Each row was made from one path, in order. Every step used is in the known rows, and no mark comes twice. Write each row's path.
(in the rows, 128 means zero)
Known rows
E > F > B > U: [165 136  97 106 100 145 157 150 105 169 172 159 137 166 109 144 148 197
 143 133 132 100 111 117  52 144 141 105 157 195 163 139 132 143 152  76
 178  86 107 116  95 123 112 131]
X > F > M: [129 133 156 204 130 110 148 135 117 104 140 184 102 126 116 146 135 102
 104 137 144 104 120  93 113  97 137 144 159 116 136 157 155 127 147 103
 155 153 115 120  99 131  87  91]
F > X > U > N > V: [ 66 189 119 149 151 148  70 123 100 113 120 128 108  70 156 131 168 111
 114 108  71 120 192 149 167 118  87 100 175 140 122 114 108  71 115 155
  40 210 169 124 188 130 134 100]
B > F > N: [142 145 118 168 117 139  92 145 101 160  96 143 151 178 195 143 118 133
 123 113 103 124 147 157 117 112 149 150 104 100 128 128 154 160 171  80
 176 141  91 130  97 115 126 102]
G > M > U > Q > F > N: [100  88 114 136 157 123  77 151 211  94 150  98 119 155  95 177 102 110
 103 108 201 153 139 114 159 175  98 143  90 103 123 118 155 135 106 111
 173  63 194 101 125 137 131 103]
H > J > U > E: [185  88 148 135  61 128 150 121  97 136 130 102 110 130 137  97 132 119
 115 134 135 142 105 167 147 130 151 152 136  63 131 140 114 144 136 182
 109 175 148 152 177 134 111 179]
N > F > B > U: [160 125 105 120 121 160 102 166 124 162 163 152 103 161 157 149 131 163
 104 111 102 100 150 151  74 167 134  94 136 153 166 100 163 171 143  84
 179 112  96 151  94 106 123 103]
W > S > K: [136 125 162 130 105 143 170 113 169 138  88 100 155 140 131  83 118  71
 130 106 152 144  69 106 149 104 143 140  76  69  85 148 153 221  87  96
 154 155  65 161 219 162 131 162]
E > F: [159 123 135 106  99  99 177 124 126 159 136 120 170 135 100 132 114 146
 167 142 123 121 103 124  89  93 129 148 118 139 144 137  90 134 152  98
 158  84  84 113 119 158 130 153]
X > U > E > F: [108  99 108  96 110 111 174 102 114 139 158 119 118  96  68  92 129 135
 122 151 127 107  77 102 133 133 157 136 129 164 101 165 112  95  95 134
 115 104 132 109 117 132 107 168]
Z > S: [157  80 203 155  86 164 138  87 118 131  94 132 115 120 104 107 119  96
 152 148 165  96 124 144 125 132 134 131 109 122 150 182 110 183 153 124
 132 152  71 145 159 111 101 149]
C > K: [151  99 161 149 118 144 173 144 122 142 118  96 102 164 101 103 109  94
 112 112 170 128  86 180 145 121 153 129  86  60 132 165 110 177 145  97
 151 163  83 145 180 145 167 143]
N > F: [152 111 142 123 119 113 123 142 141 152 127 113 138 132 151 137  98 112
 128 118  91 128 144 158 112 114 120 135  99  99 146  97 120 162 142 107
 162 110  70 146 117 139 140 124]
J > U > X > F > B: [ 76 142 139 133 142 133 175 147  56 122 143 176 137  87 147 140 172 137
 158 161 117 148 107  92  79 147 125  88 232 159 152  93 117 127 161 131
  88 178 144 163 101  93 145 132]
M > G: [187 124 170 108 129 138 179  96 121 106 141 137 124 152  86 170 105 113
 142  99 196 127 170 175 137 102 141 130 122  72 178 122 108 111 183 114
 153 123 106 119 180 150 121 159]
Q > F > N: [119 135 144 174  98 119  91 139 140 164  77 109 144 159 151 159 131 142
 126 109 142 120 137 118 116 129  99 132 123  84 138  97 120 155 168  68
 150 146 110 145 118 107 140 111]
B > F > M > U: [169 114 113 192 132 122 140 153 168  90 153 173 118 161 132 139  99 154
  85 128 193 121 140 100 118 116 145 138 117 141 100 134 189 134 121 142
 185  90 150  76  66 124 106  94]
E > F > N > V: [124 173  90  80 117 110  94 161 123 152 115 115 170 115 145 134 143 150
 134 119  38 148 158 175 103  85  87 137 113 107 121 107  78 131 137  83
 114 120 132 120 163 141 120 102]
B > U > Q: [158 112 125 101 122 158 123 137 142 161 161 115 120 160 137 179 115 117
 116 131 177 104 113 159 126 150 141 132 107 155 138 168 178 140 149 121
 179  60 113 117 178 196  98 145]
N > F > X > U > Q: [ 60 156 139 128 117 142 119 149 140 122 147 119 127  90 156 180 141  77
 106 131 104  93 129  88 138 141 103 118 148 159 129  83 172 138 113 137
 104 135 147 165 135 159 147 108]
U > E > F: [161 118 134  82  98 100 174 111 124 158 156 104 145 127  91 131 112 123
 131 152 143 122  79 150 107 126 146 139  71 110 115 148  67 134 124 133
 123 105 117 129 138 163 114 171]
H > S: [181  94 222 121  70 169 146  93 126 161 107 128 117 134 105 123 164  79
 152 105  95  88 146 159 121 127 107 143 115 100 163 170 129 184 155 109
 163 168  72 130 190 166 100 151]
E > F > M: [166 143 128 154 103 104 166 136 137 121 150 152 149 140 110 148 122 138
 132 147 153 115 100 101 108 102 129 148 107 137 127 153 117 142 130 114
 153 121 130 105  90 166 107 112]
M > U > Q: [151 107 127  99 147 136 139 119 191 109 152 100 123 134  74 162 119  90
 127 124 195 149 125 136 131 120 126 142 105 137 140 125 128 131 143 158
 125  38 148 114 187 175 122 143]
F > X: [144 150 183 213  86 150 128 124 102 151 116 147 136 156 158 172 128 113
 140 115 167 106 144 132 127 123 116 104 148  84 144 121 101 153 167 121
  98 200 109 143 149 167 136 115]
X > U: [117  88 131 182 122 146 137 106 106 138 125 143 100 119 101  99 127 117
 131 116 138 112 132 109 153 117 148 131 182 151 141 169 146 112 143 112
 127 135  91 104 134 131 111 136]
N > U: [138  94 129 125 129 144 124 119 148 165 119 108 108 128 128 109  96 135
 120 112 102 132 137 160 165 133 132 117 115 122 133 158 121 133 118 124
 121  97  91 114 136 161 130 130]
A > Z > S: [138  65 191 159 116 127 153  94 174 128 110 141 108 132  75 109 117 103
 134 133 174  78  91  91 112 124 131 129 136  91 112 177 100 217 158 143
 131 138  67 147 222 150  94 160]
Z > S > K: [141  63 173 138  92 177 177 104 137 119  61 104 117 130 120  84 118  82
 149 140 200 119  70 106 153 111 160 124  88  90 128 183 123 216  95 112
 130 151  73 171 194 131 120 148]
J > U > N: [156 114 106 101 159 151  93 101 113 127  87  99 134 116 146  87 114 126
 163 145 101 186 147 145 161 134 144 135 140 142 145 136 122  96 138 180
 115 134 124 121 123 113 143 144]
S > K: [154  90 129 153 117 148 176 129 136 146  90 100 128 160 139 114 111  97
 138 108 190 150  77 122 158  92 162 128 102  60 131 153 119 184 110  98
 139 135  79 151 189 183 138 139]
B > F: [165 116 143 161 100 120 158 143 108 170 139 137 150 153 167 152  94 132
 126 132 138 105 128 154 100 105 150 146 114 110 138 141 142 158 170  94
 201 113  63 113 109 153 124 139]
J > U > N > F: [142 118  90  55 167 129  76 130 138 121  91  84 146  97 173  83 102 132
 149 146  39 183 158 142 146 137 128 134 116 149 137  81 139 105 110 176
 138 110 118 143  84  90 164 133]
B > F > X > U > J: [ 67 182 144 202 100  96 157 145  65 140 142 164 130 115 178 146 132 123
 108 153 168  61 110  88  98 124 127 154 185 147  82 117 161 114 122 139
 121 202 128 141  97 117 153 114]
Q > F: [144 104 169 163  83 103 156 136 146 177 118 106 142 135 124 171 108 141
 129 125 179  99 115 116  95 122 100 129 134  90 147 109 106 152 167  82
 175 118  78 128 130 147 138 146]
J > U > X > F > N: [ 53 146 126 132 157 120 103 142  69 110  78 160 159 106 186 109 155 138
 160 150  80 166 125  90 130 131 122 111 204 139 100  95 151  97 138 137
  86 167 149 147  92  67 145 117]

Write each row's path
[ 87 163  80  20 145 126 106 138 176 151 117  75 160 120 128 143 135 127
 134 132  51 155 105 134 147 128 116 149  68 173 118 128 125 135 101 117
 110  35 157 137 129 165 139 118] : E > F > N > U > Q
[103 140  82  74 134 121  95 131 149 156  92 105 155 137 131  92 122 172
 142 118  35 151 129 126 146 119 121 132 101 157 112 130 119 119 100  99
 114  74 125 114  86 115 144 111] : E > F > N > U
[116 121 101 108 145 162  53 105 141 153  99  96  85 147 144 101 119 115
  82 105  85 155 134 190 202 170 146 110  58  78  95 156 117 136  93 146
  63 146 154 145 143 127 117 111] : F > N > U > E
[129 126 128 157 126 150 141 149  86 154 167 192  89 154 117 144 159 162
 115 124 122  88 129 106  54 139 151 101 207 173 172 140 169 127 168  65
 179 120  92 133 103  90  94 111] : X > F > B > U
[135 140 120 159 169  96 101 119 210  72 116 114 110 131  91 141 130 144
 102 122 202 137 145  82 134 135  97 132  95 141 117  95 136  88 106 163
 131  99 192 100  94  92 136 107] : Q > F > M > U > N
[182  95 148 159  62 130 151 135  97 139 110 116 137 133 145  99 131 140
 150 122 118 142 132 138 129  96 134 160 185  95 159 128 134 144 164 148
 142 156 113 135 156 129 127 163] : H > J > U
[ 59 206  94  90 139 110 110 131 106 116 136 123 152  53 134 124 170 147
 139 132  41 115 162 113 129 101  81 114 169 187 113 100  94  56  93 143
  55 158 175 112 153 124 145 119] : E > F > X > U > N > V
[122 100  59  70 162 109  68 153 170  86 180 116 112 121  83  99  98 146
  86 116 103 175 163 189 159 155 109 123  70  85  68 145  86  95  50 146
 106  94 221  69 144 129  97 102] : G > M > U > E > F > N > V
[126 136 143 192 164 112 136 123 158  63 150 165 118 139 122 149 135 121
 118 123 237 140 129 117 157 141 111 107 112 120  88 121 128 115 110 184
  70 139 195 104 123 143 129 110] : F > M > U > X
[ 83 147 136 167  85 122 165 125  98 135 133 157 154 110 113 124 147 159
 153 138 122  91 113  46 115 112 118 114 205 190 121 125 133  97 118 111
 103 146 129 113  93 126 139 130] : E > F > X > U
[ 95 151  93 144 189 121  72 116 148  73 123 134  88  93 139  97 142  98
  97 123  75 123 155 109 177 131 133 146 106 168 124 124 176  90  83 159
 120 153 158 130  74  88 129  85] : X > U > N > F > M
[108 167 158 125 172 105 181 135  98  49 182 218 111 139 132 188 138 155
 103 128 219  79 146 109 121 139 132 100 161 144 111 122 206  55 126 127
 156 131 177 104 114 109  99 130] : B > U > X > F > M > G
[142 118  76  63 107 140 101 127 108 140  96 105 155 129 136  81 119 160
 133 163  84 184  99 120 138 150 151 128 118 132  89 128 116 120 104 157
 100 125 169 129  88 102 120 138] : J > U > E > F > N
[ 79 114 148 122 141 102 171 139  74 121 120 154 158  82 160 119 131 137
 164 168 115 148 107  88 113 126 124 109 213 150 108 108 139  93 137 149
 111 139 120 129 102 108 141 153] : J > U > X > F
[ 87 131  99 100 185 117  84 107 138 109 111 101 112  86 131  83 134 106
 133 117  45 133 158 127 161 124 132 144 119 171 141 106 147  81 104 144
 125 118 111 137 102  79 151 126] : X > U > N > F
[134  83  97 101 219 102  63 121 198  64 156 106 105 133 102  89  76 112
 130 105 109 174 187 163 175 155 125 145  63 121 129 115 133  86  68 170
 162  76 150  94  82  92 153 113] : G > M > U > N > F
[140 156 169 205  73 134 147 152  92 164 133 160 161 161 202 186 108 138
 123 129 152  86 139 125  97 118 127 116 139 103 128 112 142 161 166 105
 158 177  96 132 103 155 141 116] : B > F > X
[ 52 164 152 185 122 120 106 110 125 129  97 116 126  98 139 150 158 138
 131 121 145  88 141  56 140 143  90 107 176 159 131  88 135  78 122 127
  92 183 151 138 109  91 165 128] : Q > F > X > U > N
[168 155  94  42 191 135 107 123 152  34 122 127 124 103 143 125 101 130
 115 133 112 180 194 136 171 136 132 129 101 124 143  69 171  76 101 199
 145 132 194 130  81  88 141 111] : J > U > N > F > M > G
[114 164 110 119 181 145 103 121  90 130 149 167  89 140 119 131 181 149
 131 124  93 107 141 125  75 142 151 113 169 193 179 134 153  89 158 100
 155 122 116 142 108  63 111 119] : X > F > B > U > N
[135 153 110 115 115 114 111 125 116 147  94 125 172 157 129 123 138 146
 164 123  87 144 125 127 110  99 127 151 110 130 133 123 102 136 150  86
 132 115 112 128 106 117 132 119] : E > F > N
[155  78  99 111 143 128 158 126 154  94 226 142  94 146  26 121 115 139
 111 133 191 153 107 141 115 185 153 111  93 124 132 158  73 131  87 144
 127  99 193  96  96 131 108 132] : G > M > U > E > F > B
[121 117 125  71 141 147 135 125 172 161 146  76 116 111 122 162 108  91
 111 127 119 138 113 167 168 141 127 135  82 136 136 156 130 148 119 139
 118  56 122 133 178 210 128 137] : N > U > Q
[137 160  92  83 201 129  80 121 177  87 138 110 105 128  97 119 155 124
 133 104  90 170 176 147 102 137 119 116  92 155 175  49  97 120 125 156
 102  95 158 159 104  62 166 106] : M > U > N > F > B
[150 162  85 102 183  89 119 107 191  56 136 129 137 130  70 103 137 152
 141 139 151 158 130  91 130 105 126 152  82 186 115 122 117  71  89 182
 114  68 195  85  82 101 132 114] : E > F > M > U > N
[124 108 141 131 129 136 147 127  89 136 116 127 160 109 175 123 117 135
 165 152 158 162 116 135 148 150 124 102 167 123 112 122 117 125 140 172
  90 158 132 130 133 148 151 157] : J > U > X
[ 84 165 118 129 141 117  77 159 102 137 107 147 125 102 152 137 154 115
 106 109  28 135 178 162 105  78  98 132 167  87 129 109 116 114 156  71
 117 152 117 133 173 107 102  80] : X > F > N > V
[ 97 126 156 203  95 162 123 102  91 134 137 148  85 118 125 130 142 101
  91 125 170  94 118 108 170 160 143  93 159 112 103 151 128 114 111 158
  52 218 156 140 145 142 114 129] : F > X > U > E
[146 180 100  87 116  96 169 149  90 163 183 148 132 150 109 144 152 175
 138 161 164  90  82 127  25 143 127 146 143 185 129 129 105 136 134 109
 149 112 128 145 112 118 133 129] : E > F > B > U > J
[151 137 100  83  66 112 120 133 100 127 101  99 155 137 141  80 157 155
 136 140  71 156  99 132 125 117 139 166 122 103 113 112 111 130 119 159
 103 154 184 156 128  89 123 161] : H > J > U > E > F > N
[ 92 127 147 119 152 120 139 118 130 149 131 110 132 110 161 135 116 127
 138 118 131 128 119 168 173 151 110  97 100 122 104 135 100 125 109 150
  68 126 125 129 146 168 157 146] : N > U > X
